Every row comes from one small tree of marks. The marks that hang from a mark follow it in brackets, in the order of their numbers. Every link used is in the known rows. Which tree was each row made from?
Known rows:
Q877[Q326[Q128 Q463 Q472]]: [-13.9  -8.0  21.7  20.2 -16.1  -8.6   3.8 -26.4  -1.3  -6.7   0.6 -20.0
  15.8 -16.6  -8.3 -20.7  -1.8 -26.9   2.8  19.0   1.8  -2.4 -19.5 -14.1
  13.1]
Q797[Q521[Q326[Q128] Q410]]: [ -1.3  -7.6  16.5 -14.0 -30.2 -20.2  20.8 -13.7  27.1  -1.6  -5.7 -17.0
   0.5  -4.3 -26.3   0.8  -1.8  -5.6   5.4  31.7  29.5   5.7 -12.6  -9.4
  18.5]
Q797[Q197 Q877[Q326 Q410]]: [ -9.6   4.3  -1.1   1.5 -32.8   3.3  28.7 -20.2  10.9  -8.9   3.5  -4.1
  -1.7  11.4 -17.3 -10.7 -11.2 -12.8   6.9  31.1  19.1  -1.2  -0.3 -24.7
  13.0]
Q410[Q521[Q326[Q128 Q463]]]: [ -5.4  -0.5  19.8   1.0 -10.4  -8.9   4.2 -29.8   9.9   6.1   3.0 -12.2
  16.6 -20.9  -4.7  -1.5  15.5 -33.5   2.3  21.1  13.6   0.1 -22.7 -12.8
  18.4]
Q197[Q797[Q521]]: [ -0.7  -0.3  17.9  -2.3 -31.3   1.5  29.4 -11.5  22.7  -3.8   5.6  -0.7
  16.1   3.1 -13.2   2.4  -6.6 -12.1   2.1  34.8  15.0  -2.4  -7.0  -9.7
  15.1]
Q521[Q326[Q128 Q463 Q877] Q410]: [ -6.0  -5.1   9.3  -1.4  -4.4 -15.0   4.5 -26.9  14.0   6.6  -8.1 -18.1
   6.0 -14.8  -5.1   7.2   8.8 -29.6  -0.9  17.6  18.4  11.2 -31.1  -3.7
  21.8]
Q797[Q197 Q521[Q326[Q128 Q877]]]: [  2.6 -10.8  22.0  -6.4 -13.8 -27.8  21.7  -4.5  31.9   6.7 -17.0  -8.5
  13.3  -6.5   1.0 -10.4   7.0 -16.5  -3.5  39.3  17.0   5.1 -22.3  -3.9
  15.3]
Q410[Q521[Q326[Q128 Q463 Q472]]]: [  0.1  -2.1  30.3  15.2 -13.6 -11.5   6.2 -39.5   9.4   0.3   2.4  -7.6
  21.7 -26.6   1.2 -18.5  12.5 -37.7   1.6  16.0  13.2   0.7 -22.6 -10.2
  19.2]
Q197[Q797[Q521[Q326]]]: [ -5.1  -9.6  15.7   6.9 -31.1   1.2  30.4  -2.2  22.6  -3.3  -0.7  -4.2
  11.4  -3.3 -11.9   0.7  -7.9 -13.1   0.4  41.0  21.9  -4.8 -10.2  -8.8
  16.6]
Q521[Q326 Q410]: [ -3.9  -2.0 -14.4  -3.7 -19.3 -10.5   8.0 -20.4  16.8  -0.9   2.5 -24.1
  -3.2  -5.7 -17.1  14.0  -6.3 -10.2   4.9  22.7  25.1   4.6 -14.4  -9.0
  20.5]
Q197[Q797[Q877]]: [ -2.2   9.8   7.9  11.6 -29.7  14.2  27.7 -19.8  15.5 -11.5   9.7   5.8
   7.7  -3.0  -6.4   7.8 -14.2 -10.0   8.7  31.0  11.6  -6.2  -3.7 -13.3
  14.6]
Q410[Q521[Q326]]: [  1.0   1.7  -3.8  -7.3  -9.6  -9.4   7.5 -28.1  10.6   8.1   9.4 -17.7
   1.7 -10.1  -8.9   8.2   2.9 -21.8   3.3  24.3  17.2  -2.6 -18.1 -10.9
  22.1]
Q410[Q521[Q326[Q128 Q463 Q877]]]: [ -3.0  -4.1  19.6  -4.6   5.6 -13.7   2.3 -34.2   9.4  16.8  -1.6 -11.2
   9.7 -20.2   2.2   1.3  17.6 -39.6  -3.3  19.9  14.7   4.0 -33.3  -5.4
  22.5]
Q877[Q326[Q128 Q463 Q472] Q410]: [-17.7  -0.6  27.2  17.9 -27.3  -3.1  13.2 -33.9   2.1  -8.0   2.0 -18.2
  13.7  -7.2 -11.6 -24.6   7.2 -32.1   2.3  17.7  13.7   0.5 -14.0 -17.5
  12.2]
Q410[Q521]: [  4.4  11.6  -1.4 -17.4  -9.1 -10.3   6.4 -38.3  11.3  11.1  17.1 -12.4
   4.6  -2.4 -11.1   8.4   3.4 -20.5   5.5  20.3  11.3   0.8 -13.9 -11.9
  21.3]
Q877[Q410[Q521]]: [  1.2  16.9   4.8 -19.9 -17.9  -4.8  16.2 -46.0  13.5   8.7  18.9  -9.9
   1.0   5.7 -15.9   3.1  11.6 -24.3   4.9  19.2  22.0   3.5  -8.4 -12.4
  20.2]
Q797[Q197 Q877]: [  5.1   9.6  -0.5   2.4 -25.6  -3.5  21.9 -16.7  19.5  -9.0   2.8   2.0
  11.9  -2.3  -3.4  -0.6  -8.4  -5.2   9.7  27.3  10.2  -2.3  -4.3 -17.0
   9.8]
Q797[Q197 Q521]: [  7.4  -0.8  10.2 -10.9 -27.4 -16.2  22.6 -10.3  25.8  -2.1  -0.6  -3.9
  19.9   4.7  -9.2  -6.2  -1.5  -6.0   4.0  34.5  10.9   0.0  -8.3 -15.2
  11.2]
Q797[Q877]: [ -2.0  10.4   2.3   2.1 -22.3  -2.3  18.3 -23.7   8.1  -4.4  11.1  -3.2
  -2.0  -3.8 -10.0  12.6 -13.9  -0.3  12.0  25.1  11.1  -8.2  -5.6 -15.7
  11.3]
Q472[Q326[Q128 Q463 Q877]]: [  0.8  10.7  21.2   1.0   2.3 -15.0  -0.1 -38.6   4.0  10.5  -7.9  -3.8
  25.4 -10.5  -5.4   0.7   6.1 -25.6   8.9   9.8  -5.1  10.3 -25.9  -5.5
  12.1]
Q472[Q326[Q463 Q877[Q410]]]: [  0.4  15.1  12.7  -0.8  -5.0  -4.1  10.7 -48.0   1.9  12.5  -1.3   1.4
  16.4   3.9  -9.6   1.2   6.7 -30.8   6.0   5.9   7.5  10.9 -16.4  -9.6
  12.1]
Q326[Q128 Q463]: [ -8.5   4.0  20.6   6.9 -13.6  -7.8   7.3 -22.0   9.6  -1.3   2.8 -13.1
  22.7 -15.4  -4.7   2.9   9.0 -20.0   5.4  19.1   3.7   0.4 -18.4 -10.7
   9.6]
Q877[Q326[Q463] Q410[Q521]]: [-11.4   1.2   5.2  -8.9 -13.9   5.1   9.7 -43.7  -2.4  10.7  15.5 -11.0
   3.1   3.4 -19.5  -7.2   7.5 -38.3   1.8  17.2  18.6   0.0 -12.5 -23.1
  20.4]
Q326[Q472]: [  0.7   5.6   4.8   9.9 -17.4 -11.9   8.9 -28.4  11.5  -2.4   7.8 -16.0
   8.9  -9.9  -1.6  -3.2  -5.2 -12.6   2.3  18.5   7.3  -2.5 -13.6  -6.8
  14.7]
Q197[Q797[Q521[Q326 Q410]]]: [ -1.4  -9.4   5.9  -3.2 -36.8   1.1  28.0 -11.2  29.4  -6.7  -2.0  -5.9
   5.2   1.5 -21.8   5.1 -10.1 -13.3  -0.8  34.7  29.4   5.2  -9.2  -9.8
  24.2]
Q472[Q326[Q877]]: [  4.4  12.5  -1.5  -9.1   2.9 -15.8   2.9 -36.1   6.3  13.0  -2.3  -9.7
   7.8   1.7  -8.6  10.6  -7.0 -12.3   6.7  14.3  -0.3   6.1 -20.2  -2.6
  16.0]

Write each row's tree:
[ -1.7   5.3  18.3  12.0 -10.3  -5.0  13.8 -47.6   6.7   6.2   5.4  -4.4
  11.1  -6.5   6.0  -7.7   9.7 -35.2  -3.9  10.8  14.6   2.8 -21.3  -5.7
  16.2] => Q326[Q463 Q472 Q877[Q410]]
[ -4.9  -8.4  24.5  -5.5 -34.6 -11.4  32.2  -4.8  18.4  -9.5  -6.1  -0.6
   9.4   2.6 -20.8 -19.5 -14.1  -3.0   8.5  42.5  12.5  -2.5  -2.2 -25.0
  11.1] => Q797[Q197 Q521 Q877[Q326[Q128]]]
[ -6.3  -1.3   1.8  -5.9 -21.7 -16.8   7.7 -17.7  22.8  -4.1  -2.9 -26.0
   0.7 -11.2 -18.3   6.6   1.5 -11.1   8.1  23.3  22.4   6.4 -16.9  -5.4
  20.0] => Q521[Q326[Q128] Q410]
[ 12.0  21.8   5.7 -24.8  -1.7 -12.4  10.0 -62.7   8.3  21.9   6.9  -0.4
   3.3  10.8 -16.8   1.2   8.2 -29.9   6.3  11.1  12.0  13.2 -14.7  -7.4
  21.6] => Q472[Q326[Q877[Q410[Q521]]]]
[ -1.0  -3.3   4.3  -2.2   7.7  -7.0   1.9 -37.0   4.8  20.5   4.0  -8.3
   5.1 -13.1   4.6   8.6   9.6 -39.6  -3.7  17.8  16.5   0.0 -30.6  -7.6
  24.7] => Q410[Q521[Q326[Q463 Q877]]]
[ -2.2   1.0  27.2  14.2  -2.2 -15.4   4.3 -37.2   8.9   4.6  -1.6  -9.3
  20.6 -19.9  10.5 -10.0  10.2 -30.5  -1.6  14.1   1.6   4.1 -29.9  -1.6
  13.7] => Q326[Q128 Q463 Q472 Q877]
[ -8.1  -4.0   9.5   4.9 -18.6  -9.7   6.0 -21.1  14.7  -6.1  -4.4 -19.0
  12.8 -17.7 -13.6   4.3   6.2 -24.2   5.9  17.0  19.6   7.6 -20.9 -10.8
  17.6] => Q521[Q326[Q128 Q463] Q410]
[  0.3   1.5  23.1   2.8 -40.1  10.6  39.2 -15.0  19.3 -10.0   7.8  14.6
   9.7   2.8 -15.0   1.4 -17.4  -3.4   8.0  36.7  16.4  -7.0   1.3 -15.3
  14.0] => Q197[Q797[Q521 Q877]]
[ -6.6  -8.7  26.4  -3.0 -27.0 -19.2  20.0  -6.1  21.7   0.1  -6.4 -15.6
   8.3  -8.8 -14.7  -1.0   1.2  -3.4   4.4  37.1  21.0  -3.6 -12.0  -8.7
  13.5] => Q797[Q521[Q326[Q128]]]
[ -2.1  -3.6   1.1  15.9 -26.5  -3.8  20.1 -19.9   8.3 -13.6   1.3  -5.0
   5.7  -2.1  -5.1 -22.2 -20.8 -12.2   6.1  29.6   7.2  -4.7  -5.3 -20.9
  14.6] => Q797[Q197 Q877[Q326[Q472]]]
[  1.7   8.9   6.4   3.2   5.1  -7.7   0.1 -39.4  -1.8  12.3  -2.5  -2.4
  18.4  -5.5  -4.9   5.3  -3.0 -25.9   6.8   8.4  -3.5   5.9 -24.2  -5.8
  13.5] => Q472[Q326[Q463 Q877]]
[ -1.5  -6.8   2.4  18.3 -20.4  -5.8   5.1 -31.8   7.4  -7.7   1.9 -13.1
  10.6 -17.4  -6.9  -5.0  -3.8 -25.9   1.9  11.1  19.9   4.1 -19.4 -10.7
  19.5] => Q521[Q326[Q463 Q472] Q410]
[-12.7  -3.1  22.5   2.5 -47.1  16.5  47.1 -16.3  11.6  -8.9   8.5   7.9
  -4.9  14.7 -28.6 -10.6 -17.7 -12.1   3.7  41.3  27.2  -6.4   6.5 -23.2
  14.7] => Q197[Q797[Q521 Q877[Q326 Q410]]]
[  0.0 -11.5   2.2 -12.5 -28.4 -14.6  18.9 -16.4  21.7  -0.9   0.4 -14.7
  -4.6   0.2 -25.2   6.6 -11.3  -5.2   3.5  29.5  29.8   2.2 -10.8 -11.0
  20.5] => Q797[Q521[Q326 Q410]]
[ -8.6   7.1   7.7  -3.5 -31.4  21.3  34.7 -38.8   8.6  -1.4  18.3   4.6
  -4.2  10.1 -22.7  -6.8  -6.6 -30.2   5.3  31.9  22.9  -1.2  -1.3 -22.8
  23.0] => Q197[Q797[Q877[Q326 Q410[Q521]]]]
[-12.8   0.6  22.2   7.8  -8.1  -8.7  13.7 -25.2  12.3   8.6  -7.5 -13.3
   8.3 -13.1   0.3   1.1  19.1 -34.9  -2.4  23.2  21.4   4.3 -24.1  -4.0
  14.2] => Q521[Q326[Q128 Q463 Q877[Q410]]]
[ -2.7  -2.1   5.4   2.8  -7.7  -4.1   4.8 -30.9   4.2   8.9   9.2  -8.8
  11.9 -14.9  -3.6   5.9   6.9 -32.7   0.8  18.2  16.3  -2.4 -20.0 -14.6
  20.5] => Q410[Q521[Q326[Q463]]]
[-13.6   0.1   2.3   8.2 -24.6  -3.2  15.4 -31.3   4.1  -3.6   9.5 -22.4
  -4.5   3.8 -16.6 -14.3  -5.9 -20.0   1.2  22.7  17.9  -2.1  -9.0 -12.5
  16.0] => Q877[Q326[Q472] Q410]
[-14.2   2.8  20.5  -9.6 -15.8  -2.1  11.2 -43.0   2.5   8.3  10.5 -15.2
   9.9  -0.4 -20.7 -12.5  15.2 -40.2   3.6  19.5  17.0   4.0 -13.5 -22.0
  19.8] => Q877[Q326[Q128 Q463] Q410[Q521]]
[-10.7 -10.0  15.9   4.2 -37.8  13.7  37.4  -9.3   9.0  -9.2   6.6   6.0
  -1.0   7.2 -23.4  -5.3 -25.1  -5.7   6.2  42.0  15.5  -9.8  -0.6 -22.1
  16.0] => Q197[Q797[Q521 Q877[Q326]]]
[ -6.2  -4.0  15.8  22.1 -12.4  -6.4  12.2 -36.2   5.6   5.5  -1.6  -8.7
   6.6 -11.9   8.1  -7.8   9.1 -37.7  -8.1  14.7  21.2   1.9 -23.3  -3.3
  17.1] => Q521[Q326[Q463 Q472 Q877[Q410]]]
[ -0.8  -4.0  -5.9   8.4 -21.7 -13.3   8.2 -28.4  16.6  -6.8   3.1 -20.9
   0.4 -10.3 -11.4  -2.4  -9.3 -15.4   2.1  17.8  22.7   4.3 -16.0  -6.7
  22.4] => Q521[Q326[Q472] Q410]
[ -5.5  16.0  12.7   9.5 -38.8  18.3  37.9 -27.0  18.2 -10.5  12.4   9.0
   5.1   3.9 -10.8   4.2  -4.5 -15.7   7.7  29.0  22.1  -3.0   2.1 -16.2
  11.9] => Q197[Q797[Q877[Q410]]]
[ -1.3  17.4  27.2  -1.2  -8.4  -9.9   9.7 -46.4   6.8  10.4  -8.5  -2.9
  21.8  -1.9  -9.0  -4.6  12.8 -30.3   7.9  10.2   5.3  13.9 -19.9  -7.8
  10.4] => Q472[Q326[Q128 Q463 Q877[Q410]]]
[  2.2   0.9  21.1   5.1 -15.3 -18.4   8.2 -34.2  17.4   1.0   2.9 -17.7
  10.8 -20.1  -4.1 -14.8   9.2 -25.5   1.8  22.4  16.4  -0.5 -20.1  -6.4
  19.6] => Q410[Q521[Q326[Q128 Q472]]]
[  1.9 -10.1   8.1  -0.8 -26.5 -15.9  22.8   0.2  25.4  -1.7  -9.8  -7.9
  15.0  -2.6  -7.1  -7.0  -3.2  -8.4  -0.1  39.1  19.4  -1.1  -9.5 -12.2
  14.2] => Q797[Q197 Q521[Q326]]
[ -2.9  -1.7   0.3 -11.4  -4.6 -21.0   7.5 -22.4  22.1   8.3  -6.8 -25.4
  -5.7  -8.5  -9.0  11.9   4.1 -17.8   0.3  24.7  22.3  10.5 -27.7   0.7
  22.6] => Q521[Q326[Q128 Q877] Q410]
[ -4.7   6.5  32.7  11.0 -12.9 -11.9  13.5 -43.5  11.2   3.9  -1.2  -6.5
  16.6 -11.3   5.6 -14.1  18.4 -36.4  -1.9  13.3  11.6   6.5 -22.8  -3.1
  14.2] => Q326[Q128 Q463 Q472 Q877[Q410]]
[ -0.2   0.1  12.4  15.4   0.3 -10.5   2.8 -38.0   2.7   7.2   3.6  -6.1
  14.0 -13.7  10.0  -2.7   1.7 -29.0  -4.3  11.8   3.4   0.4 -27.1  -2.3
  15.7] => Q326[Q463 Q472 Q877]
[ -0.1  -3.0  10.5   8.2 -24.3 -20.9   9.8 -26.8  20.5 -10.3  -4.1 -23.6
   5.0 -16.3 -11.8  -9.9  -0.4 -15.3   4.9  19.2  21.1   7.3 -19.0  -4.8
  19.2] => Q521[Q326[Q128 Q472] Q410]
[ -5.4 -10.5  29.8   1.2 -18.7  -8.2  28.1  -5.1  28.2   4.3 -10.1  -6.5
   9.3  -8.2  -3.5  -0.6   2.6 -20.5  -4.9  41.6  18.6   1.0 -22.7   1.4
  19.2] => Q197[Q797[Q521[Q326[Q128 Q877]]]]
[ -5.9   1.0  22.9  12.2 -14.6 -19.3  15.6 -30.9  19.3   2.5  -6.0 -18.4
   0.8 -12.7   1.7 -10.4  12.2 -27.8  -3.4  24.0  23.6   3.8 -23.6   1.9
  17.0] => Q521[Q326[Q128 Q472 Q877[Q410]]]
[ -1.1  10.6  25.3   1.3 -14.0 -19.3  16.5 -40.4  19.9   4.5   0.6 -15.5
   3.6  -4.1   0.2 -10.7  15.4 -24.0  -0.1  18.2  16.5   7.3 -19.7   1.5
  15.6] => Q326[Q128 Q472 Q877[Q410]]
[ -5.6  -1.3  28.1  11.0 -50.6  14.3  49.7 -12.0  23.4 -10.5   2.9  13.9
   1.4   3.6 -16.9  -3.7 -10.5 -12.0   3.3  39.5  35.2  -6.5   5.1 -17.1
  14.6] => Q197[Q797[Q521[Q326] Q877[Q410]]]
[-19.0   3.9  12.2  -6.1 -22.6  -7.5  15.4 -21.5  10.3  -1.7   2.9 -27.3
  -3.4   4.8 -22.9  -5.8   4.9 -16.2   5.5  28.7  17.4   1.2 -11.4 -14.1
  13.3] => Q877[Q326[Q128] Q410]
[  6.0   7.1  20.8  -7.6 -43.5  -3.4  41.6 -21.1  24.5  -9.0   3.4  12.9
   9.4  13.0 -15.4 -11.9  -2.7  -5.6   8.7  34.8  26.6  -1.0   7.1 -23.9
   9.4] => Q797[Q197 Q521 Q877[Q410]]
[ -9.1 -12.5  22.9  16.3 -30.6   8.8  25.8  -6.4  16.7  -3.9  -1.8   1.9
  23.4 -11.6  -6.5  -3.3  -4.1 -24.6  -1.1  34.0  18.2  -5.5 -13.0 -13.4
  14.3] => Q197[Q797[Q521[Q326[Q463]]]]
[  3.7  -3.8  14.0  15.5 -10.8  -4.5   4.7 -40.5   3.4   3.5   9.5  -6.0
  15.8 -20.7   2.2 -10.8   5.4 -37.7  -0.1  14.4  13.2  -2.7 -20.5 -11.9
  21.6] => Q410[Q521[Q326[Q463 Q472]]]
[ -8.3   6.1  -3.6 -18.8 -16.9  -3.1  13.4 -39.7   3.1   9.5  15.5 -19.7
  -8.7  10.3 -25.0  -3.9   2.6 -26.9   1.3  23.8  22.0   0.6  -9.9 -18.4
  22.1] => Q877[Q326 Q410[Q521]]
[ -5.8  -1.0  19.0  19.5 -21.3 -17.9   9.7 -16.3  16.7  -7.9  -5.0 -23.2
  10.9 -20.6  -1.5 -10.1   0.7 -13.6   3.7  25.4  13.3  -1.6 -17.7  -3.6
  13.3] => Q521[Q326[Q128 Q472]]
[  1.7   4.6  10.5   2.7 -22.9  -7.9  16.3 -44.0  13.5   3.6   9.3 -11.9
   0.2  -6.8  -7.2 -13.0   9.1 -30.6  -0.5  19.2  28.3   1.3 -10.6  -9.4
  21.1] => Q877[Q410[Q521[Q326[Q472]]]]
[-15.9  -2.3  12.8  19.6 -23.4   1.9  12.5 -35.4  -4.0  -5.2   8.2 -14.9
   7.3  -2.3 -12.4 -19.5  -0.5 -31.8   0.7  16.6  14.2  -2.1 -12.5 -17.4
  13.8] => Q877[Q326[Q463 Q472] Q410]
[  5.0  -1.8  18.0  -0.8   0.0 -23.6   7.2 -39.5  16.4  14.0  -0.2 -14.6
   1.3 -19.2   5.3 -12.0  10.6 -32.2  -2.7  22.2  16.1   3.4 -28.9   2.4
  24.9] => Q410[Q521[Q326[Q128 Q472 Q877]]]
[ -0.8  12.6  26.4 -16.7  -3.4  -9.8  12.2 -52.5  11.7  17.6   7.2  -4.0
  12.3  -4.1  -1.4  -2.0  26.0 -44.0  -0.6  13.5  17.1   9.8 -24.4  -7.4
  20.9] => Q326[Q128 Q463 Q877[Q410[Q521]]]
[ -3.8   9.9  18.5 -11.8 -22.5 -11.1  16.8 -34.3  20.7   5.7   4.2 -17.1
   2.0  -7.7 -14.7  -1.6  19.2 -27.0   5.4  25.1  29.2   3.8 -12.4  -9.7
  19.9] => Q877[Q410[Q521[Q326[Q128]]]]
[  0.0  -9.5  29.7  25.6 -44.8   8.1  40.4 -13.4  20.5 -17.2  -0.3  13.8
   7.9  -9.7  -7.3 -15.3 -20.1 -10.6   3.0  37.7  24.3  -8.8  -2.2 -13.1
  16.7] => Q197[Q797[Q521[Q326[Q472]] Q877]]
[ -2.2   3.3  12.9  -9.2 -11.4 -15.5   8.0 -26.3  17.0   6.9   3.5 -20.0
   5.5 -14.7  -9.3   0.5  10.4 -21.3   5.4  26.8  17.9   0.9 -18.3  -8.7
  20.4] => Q410[Q521[Q326[Q128]]]
[ 14.3   2.1   7.3 -15.9 -38.7 -10.4  31.9 -22.0  27.0  -9.6   0.8   9.3
   7.3  10.6 -20.7  -5.3 -13.0  -0.7  10.1  29.5  22.8   6.8   0.8 -21.7
  16.2] => Q797[Q197 Q521[Q410] Q877]
[ -4.5  -4.3  13.9  -6.0 -42.7  -1.3  40.6 -14.2  15.7  -7.9  -0.2   4.8
  -2.0  18.4 -24.3 -18.5 -11.8  -7.9   6.0  40.2  25.8  -3.0   6.6 -26.4
  11.8] => Q797[Q197 Q521 Q877[Q326 Q410]]
